Every row comes from one small tree of marks. The marks that hang from a mark follow it in brackets, in alphabetical order. Every link used is in the known rows. Which tree was each row made from?
Known rows:
letu{dofi{kuru vadek} lapu noset zado}: [-55   7  -1   3 -51 -44  -2 -20 -46  -8 -40 -46  -8 -13  -5  23  -8 -55
 -56]
zado{letu}: [-12 -11 -17  18  -5 -34  -3  -3  17  12 -33  26  -6   3  10   3   5 -15
  -8]
vadek{dofi{fikis kuru}}: [-40  -4   1  39 -40   2   0  -4  38   8  -4  39  26  -6  -6  40   4 -49
 -16]
fikis{dofi{kuru vadek}}: [-31  -8   0  38 -44 -14 -16 -11  -5  11 -20  35  29  -4  -9  43   2 -44
  -1]
tobub{zado{letu{dofi{fikis kuru vadek} lapu} noset}}: [-65  -9 -44  46 -69 -54  17  -5 -47  12   6  23 -51 -17 -13   4  13 -31
 -26]
zado{letu{lapu} noset tobub}: [-24 -33 -23  -5  -3 -58  12   6 -41   6 -25  24 -55 -16  11 -15  18 -18
 -26]
noset{letu{dofi{fikis vadek} lapu} zado{tobub}}: [-55 -20 -23 -21 -41 -58  15   2 -52  10  38  39 -46   8  -3 -11  -7   9
 -57]
noset{letu{dofi{fikis kuru vadek} lapu} zado{tobub}}: [-70  -8 -11  -2 -60 -41  15  -6 -58  13  21  27 -39  -8 -13   5   0  -5
 -52]
tobub{zado{letu{dofi{fikis kuru vadek} lapu noset}}}: [-70  -5 -41  40 -70 -65  13 -13 -45   6 -12 -10 -22   8 -16   4  12 -27
 -42]
dofi{fikis kuru}: [-43  -3  -8  38 -26  -5   6 -11  32   9  -7  36   9 -12 -12  27   5 -21
 -10]
letu{lapu zado{tobub}}: [-28 -17  -3 -24   6 -47   8   2 -17 -13 -30  12 -20 -20  11   7   9 -27
 -41]
zado{letu{dofi} noset tobub}: [-30 -30  -2  24 -11 -39  15  13 -29  17  16  38 -55  16   5 -20  -8 -13
 -15]
tobub{zado{letu{dofi}}}: [-25  -1 -13  44 -19 -43   9   3  -6  12 -14  30 -23  17   4 -12  -3 -19
  -2]
letu{dofi{fikis vadek} lapu noset zado{tobub}}: [-65 -30 -22 -19 -36 -67  16  -1 -41 -11  27  -3 -23  21  -6   3  -8 -17
 -75]
tobub{zado{letu noset}}: [-20  -9 -35  23  -9 -49  10   8 -13  16 -30  51 -43  -9  18 -10  15 -25
   4]
noset{letu zado{tobub}}: [-25  -8  -2 -24  -1 -36   9   8 -24  18 -13  57 -33  -2  18 -10   2   1
 -22]
letu{dofi{kuru vadek} zado{noset tobub}}: [-55 -12  14  15 -43 -22   9   7 -38   9  17  23 -34  -6  -1  19  -3 -46
 -28]
noset{zado}: [-13  -3  -2  -2  -5 -15  -3  -3  11  13 -22  43 -15 -25  17  16  -8 -36
 -13]
letu{dofi{kuru vadek} lapu noset{zado}}: [-50   7   4   7 -60 -33  -3 -18 -54   8 -29 -26 -23 -24  -2  20 -10 -60
 -48]

Write each row's tree:
[-29 -23   3  10 -18 -32   9   9 -21  19   9  43 -44   3  11  -6 -15 -19
 -24] => noset{zado{letu{dofi} tobub}}
[-30  -7 -29  27 -22 -62  16   1 -50   6 -25  16 -65 -14   7 -22  -1 -29
 -17] => tobub{zado{letu{dofi lapu} noset}}
[-55 -31 -19  -9 -14 -49  27   7 -37  -7  29  28 -61 -13   0  -4 -16 -19
 -54] => letu{dofi{fikis} lapu zado{noset tobub}}
[-59 -18 -36  36 -66 -43   9 -11 -37  12   8   7 -44 -16 -15  10   0 -29
 -37] => zado{letu{dofi{fikis kuru vadek} lapu} noset}
[-45 -11   5  17 -37 -31   9  -5 -50  12 -23   7 -49 -31   0   6  -3 -37
 -35] => noset{zado{letu{dofi{kuru} lapu} tobub}}
[-34 -18  -1 -22   5 -45  10   5 -12  -3 -22  13  -9  11  15   5   1 -24
 -40] => letu{noset zado{tobub}}
[-68 -16  -1   8 -42 -32  22  -8 -47   5   8   5 -40 -17 -10   9 -11 -34
 -57] => letu{dofi{fikis kuru} lapu noset{zado{tobub}}}
[-66 -25 -21  17 -66 -40  11  -4 -41  14  23  26 -41 -17 -10  17   3 -25
 -50] => noset{zado{letu{dofi{fikis kuru vadek} lapu} tobub}}
[-52 -22  -4  26 -52 -46   9   0 -63  13  -3   2 -51  -7  -8   0  12 -34
 -31] => zado{letu{dofi{kuru vadek} lapu} noset tobub}
[-74 -23 -15   6 -53 -39  19   0 -47  -2  28  18 -46 -20 -11  19   0 -35
 -54] => letu{dofi{fikis kuru vadek} lapu zado{noset tobub}}
[-59 -28 -27  -9 -36 -66  22   6 -60   8  42  33 -57  22  -9 -25   1  15
 -48] => zado{noset{letu{dofi{fikis vadek} lapu}} tobub}
[-41   0   3  43 -37 -28   3 -14 -19  15 -37 -21 -12  12  -6   3 -12 -31
 -22] => zado{letu{dofi{kuru} noset}}
[-55  19 -15  24 -54 -54  12  -6 -77  11 -27   6 -49 -12  -6 -12  11 -25
 -19] => tobub{zado{noset{letu{dofi{kuru vadek} lapu}}}}
[-46 -41 -23  27 -21 -41  24  13 -16  17  47  56 -56  21  -3 -16 -10   1
 -25] => zado{letu{dofi{fikis}} noset tobub}
[-22 -32 -15   7  -1 -42  12  13 -15  16  -7  50 -45   3  13 -11  12 -13
 -10] => zado{letu noset tobub}
[-44 -12 -42  35 -29 -61  18  -4 -15   0   0  24 -36   2  -7 -12  -1  -9
 -28] => tobub{zado{letu{dofi{fikis} lapu}}}
[-38  -5   8 -11  -3 -44  14   7 -31   3  -2  23 -27  23   6 -15 -16   5
 -34] => noset{letu{dofi zado{tobub}}}
[-35  -5   4 -21 -12 -49  14   2 -61   8  -9  20 -54  -7   6 -21 -13  -3
 -42] => noset{letu{dofi lapu} zado{tobub}}
[-30 -16 -13 -24   4 -59  17   6 -56   5 -25  26 -55  -7   9 -27  14   2
 -29] => zado{noset{letu{lapu}} tobub}
